What can hang from each mark:
pabi: pofe
zatero: tese zusi
tese: pabi pofe tokov zatero
tokov: tese zusi
zusi: tokov zatero
pofe: pabi tese vupib
vupib: zatero

In the rows, zero is written as 128.
Known rows, with every way that one mark hangs from another:
pofe(tese(tokov(zusi))): [132 117 159  65 122  98 115 141 154 116  90 111 139  89 108  95 164 133
 126 154 129 101 115 119  92  89]
zatero(zusi(tokov(tese(pabi(pofe))))): [157 119 126 192  93 128  78 165  83  96  90 158 192  75 129 145 140 132
  83 133 122 143  44 137 176 148]
tese(pofe tokov(zusi(zatero))): [140 118 134  73 141 115  99 172 173  92  86 106 177 128  54 170 177 157
 133 184 134 111 148 123 114 102]
pofe(pabi vupib): [110 166 103 100 111  51 122  82 141 109  99 125 147 108 122 130 104 157
 158 150 116 135 130 118  91  79]
zusi(zatero(tese(pabi tokov))): [170 151 101  96 188 110 117 161 175 113 102 142 123  65 118 127 146 171
 138 192 159 122 119 134  84  88]
tokov(tese(pabi(pofe)) zusi(zatero)): [189 110 167 134 124  84  68 158 120  77 106 154 184 112  79 174 167 156
 155 163 149 139 126 132 125 169]
tese(pabi pofe tokov(zusi)): [181 127 103 117 108 108  92 176 180 102  81 119 181  97  72 141 153 153
 109 187 118 104 133 155 121  91]
pofe(tese(pabi) vupib): [155 184 117 115 138  71  92 102 158 155 101 142 128  77 140  91 107 140
 129 137 142 124  95 142  80 105]
zusi(tokov(tese) zatero): [109 118 157 135 141 141 103 126 112  81 109 141 172 118 124 175 164 132
 102 124 163 173 126 131 117 142]
pabi(pofe(tese vupib)): [112 152 123 113 111  65  91 109 130 155  80 130 126  68 136  89 110 135
 143 135 131 104  90  94 119 111]
zatero(tese zusi): [120 128 113 121 132 143 123 153 126 115 119 142 133  92 145 120 111 158
  99 159 131 113  49 107 111 114]
pabi(pofe(vupib)): [104 145 103 124 104  75  93 121 125 119  78 137 128  86 112 120 114 142
 150 143 119 111 119  96 136  97]
tokov(zusi): [127  96 148 101  98 121 106 137 139  85 110 122 150 124 103 131 140 143
 122 152 129 117 132 106 113 111]
pabi(pofe): [112 109 112 134  98 114  94 142 120 109  87 151 136  77 126 129 122 135
 128 148 119 103 110  97 154 122]
tokov(tese zusi): [119 103 169 122  96 112 101 122 118  76 123 139 167 125 101 156 152 140
 120 136 138 142 127 137 102 140]
pofe(tese(zatero(zusi)) vupib): [130 143 134 120 119 101 111 133 130 159  96 115 146 131 148  93 111 157
 112 130 127  92  38 113  71 109]
pofe(pabi tese(tokov zatero) vupib): [136 159 110  94 114  34 141 103 165 147  75  88 145 104 142  83 127 168
 156 159 128  93 102 127  52  57]
vupib(zatero(zusi)): [113 101 147 124 115 158  89 156 110 113 104 135 152 140 119 136 135 161
 121 126 119 121  71 122  92 131]
vupib(zatero(tese(pabi tokov) zusi)): [168 128 118 131 140 141 104 190 150 126  93 126 133  85 124 102 144 188
 125 169 132 111  57 144  72  91]
zusi(tokov zatero(tese(pofe(pabi)))): [145 131  84 131 135 108 125 126 162 101  91  93 186  96 140 153 138 174
 123 170 178 139 108  87 115 104]
zusi(zatero(tese)): [124 128 123 100 169 125 122 138 151 108 123 138 120  98 133 141 132 165
 134 164 167 124 114  96  88 119]
tese(pabi(pofe(vupib(zatero))) tokov): [155 143 108 134 106  72  73 156 148 126  54 125 129  77  91 104 146 173
 169 162 119 110 127 141  96  78]
zatero(zusi): [106 126 127 116 126 145 107 153 113 110 112 154 147 114 124 140 119 138
 101 142 105 118  68 122 127 121]
tokov(tese(pofe(pabi)) zusi(zatero)): [151 123 153 110 113  73 103 118 140  73 117 119 224 156  77 208 159 165
 151 164 144 155 143 134  97 157]
pofe(pabi): [120 127 109 110 110  90 126 104 131 100 110 136 157 105 134 136 116 148
 138 153 117 126 130 116 110 101]
pofe(pabi tese(tokov) vupib): [120 182 114  65 130  35 133  86 158 140  87 111 137  80 129  91 129 153
 157 152 118 115 113 131  73  59]
vupib(zatero(tese)): [114 101 128 134 116 146 105 134 143 124 107 118 113  99 147 108 133 177
 137 142 163 120 105 104  63 111]

Rows:
[ 95 169  82 106 118  95 111 132 178 129  71 118 143  86  88 136 127 151
 121 165 111 113 126 143 119  66]  tese(pofe(vupib) tokov)
[147  87 113 125  82 123 111 180 178 103  74  81 177 129  83 135 155 163
 107 178 126  76 128 128 105  84]  tese(pofe tokov(zusi) zatero)
[146 116 123 122 101  82 127 108 137 140 102 111 160 118 169 100 115 158
 130 144 141  91  91 106  69 112]  pofe(pabi tese(zatero))
[116 144 125 114 102  62 105  88 137 110  92 105 148 134 120 127 122 180
 177 135 128 136 137 120  56  87]  pofe(pabi vupib(zatero))
[172 128 105 140 164 135 110 151 152 102  99 124 145  73 151 123 140 165
 108 161 190 147 106 105 107 104]  zusi(tokov zatero(tese(pabi)))
[137  93 142 149 108 151 113 161 112 137  86 101 170 116 176  91 133 136
  65 124 144  97  26  97 106 117]  pofe(tese(zatero(zusi(tokov))))
[119 105 147 165 106 141 109 152 106 108 122 146 174 148 132 158 130 152
  89 131 117 117  55 146  97 149]  tokov(tese(zatero(zusi)))
[156 189  58 131 136  90 111 141 201 141  76 117 134  53 108 111 113 177
 123 188 139 110 109 155  95  58]  zatero(tese(pabi pofe(vupib) tokov))
[120 132 125 127  94  92 111 118 105 100  72  92 183 139 129 121 133 174
 138 124 127 152  76 106  88  83]  pofe(pabi vupib(zatero(zusi(tokov))))
[136  78 166 148  81 113 109 143 125  85 116 116 172 154 112 149 153 156
 115 144 146 117 118 134  82 137]  tokov(tese(zatero) zusi)
[180 117 100 155 143 117  93 166 135 105  83 130 148  53 148 120 142 162
 127 170 182 128  94  84 143 114]  zusi(tokov zatero(tese(pabi(pofe))))
[120 140  85 119 127 147 123 179 159 129  93 122 149  74 114 129 129 165
  94 182 117  93  49 128 126  88]  zatero(tese(pofe tokov) zusi)
[130 112  93 141 104 149 113 195 153 130  77 112 181 124 103 146 134 160
  86 171 101  73  60 139 123  98]  tese(pofe tokov zatero(zusi))
[133 137 146  72 100  42 102 132 145 127  63 100 136  68  93  81 154 143
 160 159 126  92 109  97 115  73]  pabi(pofe(tese(tokov(zusi)) vupib))
[170 133  88 172  94  73  84 149 145 131  72 128 142  98 126 108 107 164
 142 162 127  90 105 118 115 102]  tese(pabi(pofe(vupib)) zatero)
[186 125 143  80 159  96  97 173 167  78  94 127 160 112  68 147 173 161
 147 183 138 121 153 137  97  97]  tese(pabi tokov(zusi(zatero)))
[156 136 111 156  99  81  61 137 133 128  72 128 135  94 107 113 126 170
 167 146 131 120 117 124  95 110]  tese(pabi(pofe(vupib(zatero))))
[111 132 106 122 104  83 104 142 152 132  61  98 105  65 111  83 141 186
 175 164 144 100 109 102  83  66]  pabi(pofe(vupib(zatero(tese(tokov)))))
[114 176  73  96 106  55 125 110 173 118  73 106 165  95  91 143 121 163
 148 175 104 119 135 140 108  55]  tese(pofe(pabi vupib) tokov)
[158 127  94 131 115  97  90 171 141 113  75 153 137  49 108 120 141 141
 128 176 105  95 116 140 149  90]  tese(pabi(pofe) tokov)
[108 142 116 138 103 131  79 148 138 139  85 110 167 143  94 146 120 172
 126 135 118 126  71 134  88 117]  tese(pofe(vupib(zatero(zusi))))
[153 103 130 140  93 110 128 137 109 128  90  91 196 120 184  96 129 148
  94 133 137 104  31  94 102 106]  pofe(pabi tese(zatero(zusi(tokov))))
[173 135  84 134 130 111 106 194 136 125  80 147 136  37 124 104 131 166
 119 188 114  87  40 124 149  89]  zatero(tese(pabi(pofe) tokov) zusi)
[107 118 125 135  91  89  78 128 121 122  71 118 125 105 108 112 128 166
 169 132 131 115 121  99 103 107]  pabi(pofe(vupib(zatero)))
[150 177  73 147 118  98  83 125 177 134  91 138 155  97 104 143 100 156
 117 157 128 122 119 154 112 101]  tese(pabi pofe(vupib))
[145 102 129 124 105 111 107 188 118 151  70 121 151  84 133  88 143 147
 113 159 108  57  30 103 125 109]  pabi(pofe(tese(tokov zatero(zusi))))
[157 156  97 162 108 109  64 135 173 141  83 118 158 122 100 137 118 175
 136 143 137 129 123 153  75 110]  tese(pabi pofe(vupib(zatero)))
[178 128 116 129 126 108 108 159 170 154  86 121 134  81 149  84 137 151
 107 159 134  81  89 152  74  93]  pofe(tese(pabi tokov zatero))
[153 188 112  94 146  71 106 118 170 152  84 134 120  61 126  79 130 142
 131 150 126 115 106 157  78  73]  pofe(tese(pabi tokov) vupib)
[179 120  78 184  99 139  89 164 173 139  91 128 177 121 127 142 112 161
  91 163 135  90 104 147 104 123]  tese(pabi pofe zatero)
